What can hang from each mark
keguf: pelu sugut
delug: kever pelu
kever: delug kekip mirob
bufan: kever
zerure: sugut
pelu: delug keguf mirob
buku: mirob
sugut: keguf mirob zerure
kekip: kever
mirob: buku kever sugut

Known rows, with every way that one mark hangs from another
kever(kekip): [-11  -1 -28  -4   2  11   1  11   9  23 -13  12   5 -15   4   6   4  -9
   0  -4 -10  -4  -6   0   7  -5  -5  -7   8   0   6 -13 -10  -8   0   3
  11   1  -2   1 -10  10   0   1  -2  18 -10   2]
zerure(sugut(keguf mirob(kever(delug kekip)))): [-53 -16 -56  -7  14   1  31  24  28  37 -14  43   3   8   2  26  20  10
 -25  41 -15 -29  -3   7  -9 -16 -14 -15  19  25   7 -43 -44 -23   7  -2
  12  25  -3  18   1  30  10 -39 -24  27  24 -20]
keguf(pelu(mirob(buku sugut))): [  1   2  -3   0 -24  -8 -15  26  -3   7  24  12  14   8   6  16  -3 -31
  25  17   5  10   2 -15   8  -3 -10   1 -11   8   3 -24  -2   9 -12   6
   7  10  11  -6   6  -6 -39  -5 -18  -8   4  26]
delug(pelu(keguf mirob)): [ -2  -3   6   4 -22  -5  -5  33 -36   3  16   6  22 -23   8   3   3 -12
  -7 -19  18  -6  28 -29  -9  12 -20  -6 -18 -16 -12   4  -9  22   7  19
  26   2  14 -27  -6   4 -24 -12 -32 -20   7  11]
kever(delug(pelu(keguf)) kekip mirob(sugut)): [-16  -5 -22   6 -26  30 -25  63 -15  27  -5  42  13 -21   0  29  19 -26
 -11  -7 -17 -21  -2 -35 -19 -14 -43  -9  17  -3   4 -32   6   5   2  14
  54 -11  -7   2 -26  -4 -26 -12 -40  27  -6   2]
keguf(pelu sugut): [-11   0   2   4  -3  -8 -23  36  -1 -14   5   1  26   6   0 -15   4  -7
  -1 -12  -9   4  -8   5   6 -12  10 -11   7   2  11  16  20  18  11  -3
   7  13  21   2  17   5  -9  23  24  -9  -6   5]
zerure(sugut(keguf)): [-14   5  -4  -6  11 -20  31  -5   7   8   6  -9   0   5  -1 -10   5   6
 -16  23  16 -16   7   9  -3 -15  -1 -13  -8  27   9  -9 -17 -15  -6  -2
  -1  17  -3 -14  12   4   7 -12  -5  -7  15 -22]
mirob(buku kever(delug) sugut(keguf(pelu))): [-25  -7 -33 -12  -4  -2   6  32  20   6  19  33  14  35   4  45  -1 -11
  -1  25 -17   1  -2 -10  -7 -20  -4   3   7  12  26 -46 -12  -9   3  -6
  -2  21  20  12   1  13 -19 -24 -19 -12  12 -16]
mirob(buku sugut): [ 11   6  -1  -6  -5  -1 -14  -4   5   3  11   6  -7  16   4  23  -5 -19
   8  19   0  20 -21  -5   3  -9  -1  10  -5   6   6 -27   7   1 -14   0
   5  -2  -7   5   0 -12 -26 -12 -17   9  -5  11]
sugut(keguf mirob(buku)): [-42  -7 -38  -5  -9 -22  21 -29   1 -10   5  21  19   7  12  13  -6  -4
  -7  29 -16  26   5  -6 -13   5  17  -5 -29  -2  -3 -26 -47   8   8  -6
  -2  15   4  13  24   5 -15 -38 -34  -8  11  -6]
mirob(buku kever sugut): [  8  -4  -6 -10   1  -4 -13  10  24   6  19  16 -17  37   1  47  -3  -5
   7  23  -4  19 -17   2  -3  -7  -3  11   5   1  18 -36   6  -9 -22  -2
   1   0   1   6  -8  -3 -12 -19 -21   9   1  14]
pelu(delug): [  9  -4   5   8  -1  13  -5  18 -22   1   1   4  -7 -17  -7   1   4  -5
  -5  12   3  -7   8  -9   6   7 -10   5  -8   4 -15  -6  -7  18   9   9
  19  -1   5   4  -2   2  -9  -4 -19  -2  -1   2]
keguf(pelu sugut(mirob(buku kever) zerure)): [-49 -31 -45  -3   8 -19 -21   6  13 -14   7  13  23  33  -3  22   1   5
   4  18 -26  38  -2  19  -9  -7  27 -13  -6  -4  11 -15  -8  27  17 -12
  -7  23  30  35  34  22  10  -3 -13   1  11  22]
keguf(pelu(delug(kever) mirob(buku sugut(zerure)))): [  0 -28 -10   9  -6   1 -15  31 -24  13  16   9  -7  -5  -8  29   7 -15
   8  35   8  13  21  -4   5  11 -16  -2 -15   9  -3 -31  -9  29  12   7
  29  17  18  11  -6  14 -16  -8 -45 -13  17  32]
sugut(keguf(pelu) mirob(buku) zerure): [-71 -18 -58 -10   3 -26  20 -31  -3 -19   1   6  39  19  12   0  -8   2
   0  24 -19  34  19   6 -15  -3  30 -17 -35   5   5 -22 -49  18  26  -5
 -13  27  26  19  46  19  12 -20 -24 -21  19  -1]
zerure(sugut(keguf mirob)): [-38   0 -18  -4  10 -30  29 -12   7   2  -2   6   6   8   4 -14   9  13
 -17  40   4  -8   3   8 -11 -10   3 -14 -13  24  -3 -13 -37  -6   2  -1
   3  21  -5  -1  29   5   5 -26 -13  -1  25 -17]
keguf(pelu): [-17  -4 -10  -5  -2  -4  -4  16  -3  -6   0   0  15   5  -1  -9  -2  -4
   4  -8  -9   3   8   6   2  -7   2  -8  -5  -2  11   9   0   9   8   1
  -4   7  16  -6  16   8  -4  12  15 -16  -1   3]
delug(kever(kekip) pelu(keguf mirob(buku sugut))): [ -4 -14 -18  -4 -25   3 -21  45 -21  31  15  29   5 -24   8  47   7 -24
 -11  -1   4  14  14 -21 -12   8 -27  -8 -15 -20  13 -29  -7  11  -7  15
  50   4   6 -19 -33  15 -47 -29 -55   5   6  26]
bufan(kever(delug kekip mirob)): [-17 -15 -25  21 -12  25   0  22   4  37 -11  47  17 -14   9  32  17  -1
   0  11 -11 -32   1 -22  -7 -15 -13  -2   7   2  -6 -32 -14 -15   7   2
  26 -10 -19  25 -35  23  -2   3 -30  43  -7   8]
buku(mirob(kever(delug(pelu)) sugut(keguf zerure))): [-19 -10 -26 -12   0   8   5  21   7   1   8  21  -9  22   6  31  19  15
   0  21  16  -4   9  -5 -14 -10 -21   3  10 -10   0 -44  -5 -14  14  18
   9  21   9  12 -18  12  13 -28 -44   2  29 -21]
delug(kever): [ -3 -17   2   4   5  -3   0   4  -2   4  -1   6 -14  -2  -4  16   6  13
 -14   0   1   5  10  10  -8   5  -6  -1   1  -9  11   5   1  -4   5  -8
  10   6   3   4 -17  13   3  -8  -4  -5  10  -1]
buku(mirob(sugut(keguf(pelu(delug)) zerure))): [-16  -5 -19  -5  -9  -6   9  20 -19 -19   6  -1  11   6   7 -14   9  -8
   4  20  19   0   7  -1  12  -4  -2  -5 -11   1 -12 -25  -7  12  28  23
  18  28  22   2  21   4  11  -4 -31 -14  20 -11]
buku(mirob(kever)): [ -3 -13  -4  -4  -9  -2   3  15  12  -1  11  16 -11  16  -2  20  13   6
   8  -2  15   6   9   9   1   9  -1   8  -1 -26  -5  -7   6  -6   2  16
  -5   9   8   5  -9  11  11 -12 -19   8  11  -4]
bufan(kever(delug(pelu) kekip mirob(buku sugut))): [-13 -10 -27   6 -23  29 -30  25  -5  41   4  53  11  -7  15  55  18 -13
  11  27 -13 -11  -3 -25 -21 -28 -21   5 -11  -3   3 -62 -12 -11 -11  13
  38 -19 -25  18 -42  15 -43  -8 -53  37 -13  22]
mirob(buku kever(delug(pelu) kekip) sugut): [-13 -12 -39 -15  -6  34 -27  42  15  41   6  43 -13   7   1  64  10 -11
   7  16 -24   0  -7  -8 -16 -18 -24   4  10  -4  19 -57  -8 -11 -11   9
  20  -1  -3  13 -36  18 -34 -20 -34  21  -3  10]
kekip(kever): [  4  -4   2   2 -13  -2   6  14   5  -9  13   9  -5  -3  -5   7  10  12
 -11  -5 -11  -4   4   6   2   3 -10   3   6  -6  12   9   7   3  -4  -5
   5   3   3   4 -11   7   2   2  -7  -4   7  -2]
buku(mirob(kever(delug) sugut(keguf zerure))): [-11 -10 -27   0   3   5  18  14  21  -1   4  18  -9  31   6  31  17   6
  -4  24  18 -11 -10  -2   3  -9 -13   5  22   4  -1 -43   1 -21  16  11
   3  23   8  23 -11   6  30 -25 -37  17  28 -23]
buku(mirob(kever sugut(keguf zerure))): [ -9  -6 -20  -7   3 -15  18   1  25  -8  10   6  -9  35   9  24   9  12
   0  24  27   9  -5   5   5  -2  -4  -2   8  -4   7 -32  -1 -21   3   9
  -3  20  13   5  -2   2  40 -22 -34   6  27 -15]

Rows
[ 29 -13   6  10 -18   6 -16  40  -5  20  30  31 -22   4  -7  50   7 -20
  12  42  13   1   3 -26  12  14 -27  11  -6   5  -8 -47  -6  13 -18  13
  24   5   4   5 -23  -2 -35 -25 -57   3   6  27] -> pelu(delug mirob(buku kever sugut))
[ -8 -23 -43  10  -9  -3  -4  35   2  18  17  15  25  -7   0  40   1 -25
  -6  -8   4  14  -2 -18  15   7   3 -21   6  -1   5 -24   5  17   8   2
  23  11  27  13 -10  17  11  -9 -48  27   0  24] -> pelu(keguf(sugut(zerure)) mirob(buku kever(kekip)))
[-35 -21 -51   2  16  -3 -14  17  26  14 -17  23  11  10   1  20  10  14
  -8  13 -19  14 -21  16   2  -5  10 -22  27  -2   7 -21 -10   5  15 -10
  12  14  12  33   5  25  34  -6 -10  34   4  17] -> keguf(sugut(mirob(kever(kekip)) zerure))
[-15 -21 -14  17 -22  23  -4   7  -4  13   5  36   5  -6 -14  31  11 -24
  11  14 -17   2  13 -24 -14  -4 -14   3  -9   8 -12 -28  -1   6   0   1
  11  -8 -10  36 -15  -5 -17 -13 -40  20  -9   2] -> kever(delug mirob(buku))
[ -5 -17  -3  23 -29  18   0  37   3   6   8  41  -1  -9 -23  25  28   0
  -6   3 -22 -25  13 -17  -7  -3 -32   2  18   2   1  -5  10   4   1  -7
  21   1  -5  30 -22   5   1  -1 -30  15   4  -6] -> kekip(kever(delug mirob))
[ -5   0 -30   1  -7  32 -16  36  -6  44  -9  24   1 -27   3  21  20 -12
  11  18   3 -21   1 -17   6 -10 -38  -8  20  11  -8 -45  -8  -8   6  17
  30   7  -8   9 -31   9  -7  -6 -31  25   9  18] -> kever(delug(pelu(mirob(sugut(zerure)))) kekip)
[ -6  -6  -2   4  -4  17  -9  11 -22  11   3  14  10  -9  18  18  10  19
  -6   6   2 -22  12  -9 -19 -20  -2   9 -13 -15  -5 -16 -14  -5   9  13
  15  -6  -8   4 -28  25 -23   5 -13   5   6   5] -> bufan(kever(delug(pelu)))
[ -3 -30 -24  17 -21  12   6  42 -37  32  10  28   6 -47  -4  40   5 -32
 -19   2   4   3  23 -31   4  26 -20  -9 -22 -14 -11 -20 -22  28  15  15
  54   7  17   3 -30  25 -34 -28 -67   5   3  20] -> pelu(delug(kever(kekip)) keguf mirob(buku))
[-10 -20  -6  13 -34   0   2   9   5   0  23  30   0  -4 -20  33  14  -6
   5   8 -23  15  20  -8  -9   3 -14   2 -14  -4  10 -13   3  11 -13  -6
  11  -5  -5  23 -12   1 -11  -8 -45   3  -5  13] -> kekip(kever(mirob(buku)))
[ 17 -26  -4  16  -9   0  -6  26 -37   7  21   5  -8 -16  -5  34   0 -22
 -18  27  19   9  11 -24   4  20 -18   1 -15   4 -12 -27  -3  34  13   7
  45   8  15   6 -13   2 -13 -26 -69   4  19  23] -> pelu(delug(kever) keguf mirob(buku sugut(zerure)))
[ -6   7 -14  -5  12 -15  14 -13  13  -8   1 -11   2  19  13   2  -3   5
  -8  26   9   1 -15  -1   5 -10  -1  -9  11  25  14 -27  -8 -12   5  -6
  -1  12   2   2  10  -5  26 -14 -15  -1  15 -14] -> mirob(sugut(keguf zerure))
[ -8   6 -17  -6  -3 -15  16 -15   7 -15   1  -5   2  18  12  -6   6   0
  -1  18  27   7 -10   2   6  -2  -1  -1   0   3  -3 -25  -2 -11  12  13
   1  19   6   2   9  -6  24 -15 -29   7  20 -18] -> buku(mirob(sugut(keguf zerure)))
[ 15   0  20  16 -13  -6 -20  12   7   7   7  25   1  17  15  23   9   9
   4  30  12 -12 -16 -17  -4 -17 -11   7   2   3   2 -26   5 -11 -18  -4
  18 -17 -18   3 -16  -8  -6   5 -28  25  -2  18] -> bufan(kever(mirob(sugut)))
[ -6 -15  -2   9 -39  24 -28  40  -6  10  26  48 -10  -3 -16  46  27 -10
   6  15 -26  -1  11 -19 -24 -16 -41   9  -1   2   9 -34  13   8 -13   3
  34  -6 -12  22 -31  -4 -42 -14 -52  11  -3  10] -> kekip(kever(delug(pelu) mirob(buku sugut)))
[-10 -12 -33   9 -21  31 -19  26  13  39  -5  50   1  -7  -8  42  18 -38
  15  19 -21  -8 -17 -27  -6 -16 -27   0  13  18   1 -53   2  -9  -9   2
  30  -8 -20  30 -25  -5 -27 -15 -41  46 -14  12] -> kever(delug kekip mirob(buku sugut))
[  3   4  -5  -4  -2   1  -6  -6   3  -9  -2  -9 -10  12   0  -4   8  -3
  13  12  23   8 -15  12  11  -3  -5   9   5  -6 -12 -16  19  -5   8  17
   5   8   0   8   3 -10  17   1 -18  19  13   3] -> buku(mirob(sugut(zerure)))
[-16 -22  -4  14 -32  24 -15  42 -10  10  12  45  -3 -17 -19  27  33   9
  -6  -2 -25 -20  29 -15 -23  -6 -40  -2   3  -8   2  -7   6   9   0   4
  29  -4  -6  20 -31  11 -14  -2 -34   3   3   0] -> kekip(kever(delug(pelu) mirob))
[-26 -13 -64 -10  12  13  17   9  31  29   1  31   2  21   5  57   1  -9
  -3  35 -15   1 -14  -8  -2 -18  -9  -8  18  22  22 -67 -22 -26   4  -7
   5  17   7  32 -19  19  15 -31 -43  26  10  -8] -> mirob(buku kever(delug kekip) sugut(keguf zerure))
[  7  -4  -2   8 -13   9 -13  66  12  17  13  38   3  19  -1  35  15 -10
  12  17   2 -26  -1 -17  10  -5 -31   4  31  12   6 -29   3  -4  -4   4
  10  17  16   1 -11   5 -15  -3  -7   0  16  11] -> keguf(pelu(mirob(kever(delug) sugut)))
[ -9  -9 -30 -14 -18  28 -18  69  -6  21   1  41   1  -1   9  38  20 -17
 -10 -15   3 -13  -7 -15  -6  -7 -31   4  19 -31   3 -31  11  -3  12  29
  43   5  10  -3 -31  16 -20 -22 -36  26  11  -6] -> buku(mirob(kever(delug(pelu(keguf)) kekip) sugut))
[-15 -15 -38  -1   2  29   4  37  22  34 -11  36  -1   0  -5  38  10  -1
  -2   2 -20 -20  -6  -6   0  -5 -19  -2  30   0  11 -28  -9 -16   5  -2
   9   4   2  19 -29  25   8 -10  -9  26   1  -6] -> mirob(kever(delug kekip))
[-13   0 -38  -6   3  16  10  41  32  29  -4  42  -3  14   8  46  13  -4
 -13  23 -12 -25 -22 -16   3 -16 -23  -8  40  17  23 -50 -16 -33  -1  -6
  17  14  -1  10 -24  15   5 -28 -20  20   7 -21] -> mirob(kever(delug kekip) sugut(keguf))
